Each row comes from the steps of one walk. Every step used is in the known rows, and no mark comes twice. Write the walk behind each row, first mark first.
Known rows:
S > Y:  .19  .24 -.36  .12  .10  .00  .15 -.28  .04 -.31 -.02 -.16 -.01  .19 -.09 -.08  .07  .44 -.15  .14  .13 -.23  .02 -.03 -.02 -.25 -.06 -.07  .20
M > X > K > D:  .06  .57 -.18 -.21  .00 -.10  .32 -.28  .14 -.34  .25 -.25  .00  .32  .03 -.10  .20  .34 -.11  .39  .09 -.20 -.28 -.23  .09 -.16 -.08 -.04  .10
S > G:  .19  .27 -.24  .28  .23  .08  .08 -.22 -.01 -.36  .02 -.06 -.14  .21 -.22 -.13  .04  .35 -.15  .07  .10 -.15  .07  .06 -.11 -.28 -.12  .02  .20
X > U:  .24  .18 -.22 -.13  .10 -.08  .19 -.34  .03 -.36  .06  .00  .01  .19  .07  .03  .11  .32 -.10  .17  .10 -.31  .09  .13 -.26 -.24 -.25  .11  .20
K > D > S > Y:  .06  .19 -.16  .20  .13  .06  .24 -.14 -.20 -.42  .15 -.34  .05  .02 -.15 -.31  .12  .36 -.14  .37  .09 -.48 -.09 -.04 -.20 -.14 -.01 -.10  .36
M > Y > H:  .02  .34 -.36 -.03  .18  .26 -.04 -.04  .02 -.27 -.16 -.13 -.12  .31  .09  .03  .27  .51 -.02  .27  .08 -.22  .11  .14 -.13 -.11 -.24  .14  .16
U > X > K > D > S:  .09  .31 -.24 -.04  .23  .03  .23 -.18 -.08 -.32  .21 -.26  .23  .19  .00 -.17  .30  .31 -.21  .36 -.01 -.56 -.12 -.03 -.14  .15 -.26 -.01  .16
S > X > M > Y:  .18  .31 -.39 -.01  .08  .04 -.29 -.26  .12 -.34 -.06 -.26 -.08  .29 -.04 -.10  .08  .45 -.22  .02  .07 -.46 -.13  .13 -.02 -.10  .13 -.09  .07
D > K > X > U:  .02  .08 -.22 -.30 -.10 -.24  .17 -.28 -.24 -.35  .24 -.25 -.28 -.01  .02 -.03  .01  .12 -.03  .02  .00 -.32  .26  .08 -.20  .02 -.30  .21  .14
H > G > S:  .16  .10 -.23 -.02  .26  .07  .24 -.06  .14 -.16  .10 -.14 -.01  .06 -.08 -.14  .08  .57 -.06  .18 -.20 -.24  .01  .30  .08 -.15 -.39  .17  .22
Y > H:  .07  .39 -.34 -.11  .23  .10  .18 -.16  .06 -.27 -.13 -.02 -.05  .21 -.01  .01  .25  .40  .04  .21  .01 -.11 -.01  .22 -.17 -.21 -.29  .12  .13
D > S > Y > H > G: -.05  .24 -.53  .14  .17  .12  .19 -.08  .23 -.41 -.26 -.28  .09  .04  .03 -.31  .08  .44 -.13  .14 -.08 -.36 -.14  .07 -.19 -.13 -.38  .05  .33
D > K > X > M > Y:  .00  .28 -.24  .00 -.03  .03 -.07 -.15 -.18 -.28  .20 -.46 -.42 -.01 -.07 -.09  .15  .37 -.11 -.08  .08 -.51  .14  .13 -.04  .06 -.06  .10  .09
K > D > S > G:  .08  .20 -.01  .38  .25  .17  .13 -.09 -.23 -.43  .18 -.17 -.09  .09 -.29 -.39  .09  .23 -.18  .34  .08 -.38 -.04  .05 -.26 -.18 -.10  .00  .31
K > X:  .12  .16 -.22 -.10  .06 -.05  .11 -.30 -.12 -.31  .16 -.24 -.22  .19 -.12  .05  .13  .25  .08  .14 -.08 -.18  .04  .15  .08 -.02 -.18  .04 -.06
Y > S > G > H:  .35  .23 -.30  .34  .13  .06  .09  .10 -.12 -.23 -.08 -.15 -.03  .26 -.04 -.18  .07  .51 -.11  .32  .17 -.08 -.18  .39 -.16 -.18 -.34  .08  .26
U > X > S:  .33  .20 -.50 -.23  .35  .11  .10 -.21  .20 -.47  .05 -.02  .22  .19  .06  .04  .20  .42  .08  .21 -.07 -.46 -.01  .08  .01  .09 -.11 -.06  .00
K > X > U:  .18  .16 -.23 -.22 -.08 -.17  .09 -.37 -.08 -.39  .14 -.18 -.16  .19  .04  .04  .08  .19 -.03  .16 -.01 -.29  .11  .19 -.06 -.02 -.24  .12  .08
Y > S:  .31  .03 -.24 -.01  .18 -.08  .36 -.07 -.09 -.25  .07 -.08 -.07  .15 -.07 -.06  .22  .50  .00  .34  .03 -.15 -.15  .31 -.08 -.17 -.26  .19  .22
X > K > D > S > Y:  .09  .32 -.23  .14  .07  .03  .33 -.20 -.01 -.37  .14 -.42  .07  .11 -.02 -.32  .12  .33 -.32  .35  .13 -.52 -.22 -.19 -.10 -.10 -.13 -.06  .36
H > G > S > X > K:  .12  .21 -.41 -.30  .13 -.08  .09 -.22  .28 -.18  .08 -.24  .05  .26  .05 -.16 -.11  .39 -.28  .08 -.21 -.24 -.14  .07  .20 -.04 -.37  .15  .13
Y > H > G:  .09  .34 -.40 -.04  .19  .05  .16 -.15  .34 -.32 -.11 -.05 -.02  .20  .05 -.11  .21  .44  .07  .17 -.11 -.16  .00  .17 -.11 -.24 -.40  .16  .11
K > D:  .20  .28 -.07  .07  .14  .02  .18 -.23 -.07 -.33  .27 -.13 -.05  .21 -.13 -.14  .24  .33  .01  .40  .05 -.29  .02  .06 -.13 -.24  .00 -.01  .14
M > Y > S > X > U:  .17 -.01 -.41 -.23 -.08 -.14 -.13 -.16 -.09 -.33  .03 -.17 -.02  .33  .14 -.10  .00  .47 -.22  .34  .05 -.38 -.10  .20 -.09 -.05 -.19  .20  .26
M > Y > S > X:  .15 -.02 -.41 -.13  .08 -.03 -.09 -.10 -.15 -.23  .02 -.22 -.07  .33  .03 -.09  .05  .48 -.10  .32  .03 -.25 -.16  .19  .09 -.04 -.12  .11  .14
U > X:  .19  .20 -.36 -.09  .26  .01  .05 -.28 -.02 -.28  .06 -.05  .12  .26 -.06  .06  .25  .42 -.02  .15 -.02 -.28  .08  .12 -.04  .06 -.16 -.02  .00
D > S > G > H:  .14  .23 -.28  .32  .31  .22  .07  .04 -.18 -.32 -.17 -.24  .05  .12 -.06 -.13  .03  .27 -.14  .19  .10 -.27 -.11  .24 -.38 -.19 -.33 -.06  .27
X > S:  .32  .18 -.35 -.25  .31  .14  .28 -.19  .20 -.47  .13 -.03  .05  .10  .03  .02  .13  .43  .10  .21  .03 -.36 -.04  .11 -.04 -.21 -.13 -.02  .10
X > K > D:  .23  .41 -.13 -.02  .11 -.04  .27 -.27  .10 -.27  .27 -.18 -.04  .23 -.03 -.12  .25  .30 -.14  .35  .14 -.30 -.06 -.08 -.10 -.23 -.12  .02  .14
D > S:  .09  .06 -.20 -.09  .36  .07  .33 -.14 -.15 -.33  .01 -.18  .00  .05 -.07 -.04  .16  .29 -.03  .18  .00 -.38 -.07  .20 -.24 -.19 -.28  .06  .18
D > K:  .07  .17 -.22 -.16  .23 -.08  .31 -.16 -.16 -.23  .14 -.12 -.23 -.01 -.10 -.02  .09  .29  .02  .01  .03 -.22  .18  .01 -.20 -.21 -.22  .11  .14
Y > H > G > S > X > U:  .05  .20 -.42 -.36  .02 -.08 -.09 -.15  .23 -.34 -.11 -.04  .15  .23  .12 -.24 -.10  .42 -.15  .18 -.25 -.24 -.04  .34 -.09  .01 -.41  .32  .28

Which walk is each row?
 .08  .40 -.53  .13  .06  .04  .11 -.20  .38 -.39 -.21 -.18  .01  .20  .05 -.22  .11  .47 -.10  .14 -.01 -.20 -.06  .00 -.07 -.19 -.24  .02  .24
S > Y > H > G
 .34  .23 -.40  .18  .10  .03 -.10 -.03  .02 -.25  .03 -.27  .06  .22  .02 -.13  .34  .80 -.20  .26  .09 -.51 -.19  .35  .01  .21 -.12  .05  .19
U > X > M > Y > S
 .17  .41 -.45 -.11  .10 -.02 -.15 -.14  .38 -.29 -.08 -.13  .09  .14 -.04 -.36  .01  .59 -.14  .06 -.22 -.23 -.26  .46 -.03  .00 -.21  .19  .19
Y > H > G > S > X > M
 .34  .38 -.35  .07  .22 -.04  .01 -.30  .15 -.31  .02 -.10  .11  .19 -.05 -.06  .30  .53 -.11  .04  .03 -.45 -.06  .24 -.12  .06 -.01 -.04  .03
U > X > M
 .18  .19 -.29 -.11  .24 -.06  .05 -.25 -.01 -.40 -.04 -.24  .08  .11 -.12 -.19  .01  .27 -.18 -.01 -.02 -.45 -.31  .25 -.23 -.08 -.04 -.04  .07
D > S > X > M
 .04  .37 -.42  .01  .16  .14  .12 -.03 -.02 -.23 -.13 -.12  .05  .13 -.06 -.20  .04  .66 -.11  .27  .01 -.16 -.01  .26  .01 -.07 -.19  .18  .41
G > S > Y > H
 .18  .37 -.81 -.08  .14  .15 -.04 -.16  .59 -.57 -.20 -.15  .30  .19  .19 -.22  .11  .63 -.03  .19 -.15 -.45 -.08 -.02  .08  .16 -.19 -.04  .16
U > X > S > Y > H > G
 .10  .04 -.38 -.22  .21 -.06  .00 -.18  .15 -.21  .09 -.15  .04  .21 -.09 -.20 -.13  .43 -.09  .14 -.29 -.19 -.09  .21  .14 -.09 -.24  .13  .13
H > G > S > X
 .21  .49 -.49 -.04  .17  .18  .03 -.02  .19 -.50 -.08 -.20  .10  .28  .10 -.02 -.06  .43  .02  .22  .12 -.18 -.29  .02 -.01 -.17 -.15 -.18  .11
M > X > S > G > H
 .08  .05 -.19 -.23  .03 -.14  .01 -.27 -.18 -.47  .17 -.17  .15  .18  .01 -.26  .01  .10 -.15  .34 -.03 -.50 -.09  .07 -.34 -.07 -.05  .05  .20
K > D > S > X > U
 .08  .17 -.35 -.09  .10  .06  .07 -.14 -.09 -.55  .21 -.23 -.32 -.03 -.16 -.20 -.11  .21  .04  .03 -.03 -.33  .17 -.01  .02  .00 -.11  .07  .15
D > K > X > S > G
 .05  .08 -.18 -.16  .20 -.01  .08 -.20 -.23 -.40  .21 -.23  .10  .17 -.14 -.26  .04  .17 -.07  .35 -.10 -.39 -.18  .07 -.17 -.07  .01 -.05  .10
K > D > S > X
-.03  .14 -.24 -.20  .03 -.13  .21 -.19 -.31 -.30  .21 -.28 -.34 -.03 -.11  .01  .07  .21  .10  .00 -.05 -.22  .21  .06 -.05  .01 -.18  .13  .01
D > K > X
-.02  .35 -.43 -.07  .17  .21 -.23 -.07  .00 -.41 -.24 -.29  .02  .20  .05 -.20  .12  .40 -.20  .08  .02 -.49 -.25  .28 -.25  .02 -.11  .07  .15
D > S > X > M > Y > H
-.10  .19 -.49 -.18  .16  .19 -.24  .01  .12 -.22 -.12 -.21  .03  .26  .06 -.18 -.01  .61 -.13  .23 -.21 -.23 -.01  .25  .11  .05 -.31  .26  .20
M > Y > H > G > S > X
 .28 -.01 -.37 -.31 -.06 -.31  .07 -.28 -.02 -.35  .07 -.07  .05  .26  .09 -.13 -.04  .33 -.14  .32  .01 -.24 -.19  .26 -.16 -.08 -.22  .19  .20
Y > S > X > U
 .18  .39 -.61 -.13  .13  .19  .10 -.16  .31 -.55 -.17 -.12  .11  .13  .10 -.13  .09  .50  .02  .22  .07 -.34 -.10  .03 -.05 -.12 -.07  .01  .30
X > S > Y > H
 .21  .36 -.66 -.06  .14  .18  .10 -.16  .58 -.55 -.19 -.16  .11  .11  .14 -.25  .06  .54  .04  .18 -.05 -.36 -.13 -.02  .00 -.14 -.20 -.01  .30
X > S > Y > H > G
 .12  .30 -.20 -.07  .00 -.13  .14 -.26 -.13 -.32  .23 -.34 -.32 -.10 -.16 -.12  .12  .27 -.04 -.12  .06 -.36  .02  .16 -.10  .01 -.07  .07  .07
D > K > X > M
 .13  .36 -.55 -.26  .10  .02  .21 -.25  .29 -.55  .02 -.25  .12  .17  .05 -.04 -.05  .52  .01  .17  .09 -.33 -.28 -.21  .19 -.15  .07 -.22  .16
M > X > S > Y
 .18  .34 -.40 -.43  .23  .05  .28 -.21  .24 -.51  .11 -.14  .08  .17  .06  .06  .06  .44  .15  .20  .02 -.28 -.25 -.04  .11 -.16 -.05 -.11  .07
M > X > S
 .36  .33 -.40  .13  .29  .27 -.02 -.02  .20 -.46 -.09 -.10  .08  .20  .06 -.07 -.01  .40  .01  .25  .14 -.29 -.08  .18 -.16 -.22 -.20 -.12  .19
X > S > G > H
 .23  .36 -.29  .34  .21  .12 -.02 -.03 -.02 -.26 -.11 -.13 -.02  .28 -.04 -.06  .05  .32 -.14  .18  .17 -.12 -.01  .19 -.22 -.24 -.20 -.06  .18
S > G > H
 .17  .25 -.11  .00  .14 -.05 -.02 -.26 -.08 -.42  .22 -.29  .06  .09 -.17 -.39  .10  .27 -.19  .23  .01 -.54 -.31  .20 -.24 -.05  .14 -.09  .13
K > D > S > X > M
 .08  .42 -.43  .05  .08  .08  .11 -.21  .09 -.38 -.20 -.12  .01  .19  .01 -.09  .12  .48 -.09  .18  .10 -.16  .00  .06 -.11 -.15 -.10  .03  .23
S > Y > H
 .16  .00 -.35 -.31  .03 -.14 -.01 -.25  .18 -.32  .08 -.07  .12  .20  .02 -.24 -.17  .37 -.19  .15 -.24 -.34 -.02  .25  .00 -.04 -.30  .22  .25
H > G > S > X > U
 .22  .38 -.43 -.16  .20 -.04  .18 -.31  .14 -.26  .02 -.13  .14  .31  .10  .10  .21  .40 -.19  .13 -.01 -.32  .01 -.01  .00  .07 -.28  .01  .00
U > X > K
 .16  .14 -.48 -.23  .00 -.07 -.01 -.13  .01 -.23  .03 -.33 -.05  .37  .13 -.03  .06  .47 -.26  .31  .04 -.29 -.28  .03  .12  .00 -.23  .14  .15
M > Y > S > X > K
 .07  .46 -.52 -.02  .01  .07 -.37 -.16  .45 -.38 -.19 -.26 -.03  .30  .08 -.20  .11  .52 -.19  .02 -.07 -.35 -.17  .16 -.06 -.06 -.11  .08  .09
S > X > M > Y > H > G
 .17  .02 -.28  .06  .15  .10  .11  .00 -.15 -.21  .03 -.24 -.14  .22  .02 -.05  .23  .61 -.06  .40  .10 -.30 -.08  .24 -.04 -.13 -.22  .17  .24
M > Y > S
 .41  .18 -.36 -.07  .05 -.20  .05 -.24  .07 -.32  .06 -.16  .01  .21 -.11 -.25  .09  .46 -.14  .16  .02 -.26 -.42  .35 -.06 -.06 -.02  .07  .13
Y > S > X > M
 .07  .33 -.40  .10  .11  .04  .17 -.20 -.01 -.39  .11 -.39  .24  .20  .04 -.29  .17  .39 -.35  .35  .06 -.61 -.16 -.19 -.08  .20 -.12 -.12  .23
U > X > K > D > S > Y
 .13  .15 -.35  .14  .14  .03  .15 -.11  .16 -.20  .04 -.24  .02  .07 -.11 -.24 -.03  .62 -.18  .13 -.09 -.31 -.04  .14  .14 -.14 -.25  .07  .35
H > G > S > Y
 .11  .11 -.25  .06 -.12 -.08  .04  .00 -.26 -.27  .23 -.52 -.44 -.03 -.06 -.22  .17  .53 -.09  .11  .09 -.44 -.10  .30 -.01  .18 -.15  .23  .22
D > K > X > M > Y > S
-.03  .28 -.43  .06  .21  .12  .21 -.07 -.04 -.37 -.25 -.22  .05  .08 -.01 -.18  .12  .40 -.13  .19  .06 -.31 -.15  .10 -.25 -.10 -.22  .02  .31
D > S > Y > H
 .13  .27 -.08 -.04  .21  .05  .39 -.16 -.08 -.31  .24 -.28  .01  .10 -.01 -.22  .24  .22 -.18  .36  .05 -.46 -.19 -.07 -.20 -.14 -.26  .03  .23
X > K > D > S
-.02  .50 -.36  .07  .04  .11  .25 -.10  .02 -.39 -.03 -.34  .10  .14  .08 -.35  .20  .36 -.27  .39  .11 -.42 -.22 -.11 -.22 -.06 -.21  .04  .37
X > K > D > S > Y > H
 .26  .01 -.36 -.20  .10 -.18  .11 -.21 -.10 -.28  .08 -.11  .01  .27 -.05 -.10  .00  .43 -.04  .28 -.06 -.12 -.25  .25  .00 -.09 -.10  .10  .09
Y > S > X
 .24  .14 -.35 -.29  .16  .08  .15 -.25  .06 -.49  .19 -.22 -.13  .12  .02  .02  .09  .29  .18  .21 -.07 -.36 -.04  .14  .15  .02 -.10 -.02  .00
K > X > S
 .07  .33 -.26 -.34  .04 -.18  .22 -.31  .09 -.41  .07 -.10  .03  .24  .06  .07  .06  .35 -.07  .18  .11 -.21 -.10 -.01 -.10 -.22 -.19  .02  .14
M > X > U
 .04  .54 -.64 -.31  .08  .15  .16 -.15  .35 -.60 -.18 -.22  .10  .23  .13 -.09  .04  .57  .08  .22  .09 -.23 -.32 -.11  .11 -.09 -.03 -.10  .20
M > X > S > Y > H
 .17  .05 -.28  .37  .12  .18  .00  .04 -.14 -.30 -.01 -.19 -.23  .28 -.13 -.20  .12  .56 -.21  .30  .16 -.24 -.02  .22  .02 -.13 -.21  .13  .34
M > Y > S > G
 .12  .27 -.25 -.18  .06 -.12  .05 -.22  .22 -.23  .30 -.27  .08  .26 -.02 -.33 -.05  .39 -.22  .34 -.19 -.30 -.18  .03  .17 -.02 -.22  .13  .18
H > G > S > X > K > D
 .26  .36 -.18  .03  .03 -.09  .05 -.33  .04 -.34  .18 -.28 -.21  .11 -.13 -.07  .17  .33 -.02  .04  .04 -.35 -.13  .29  .00 -.01 -.02  .01 -.04
K > X > M
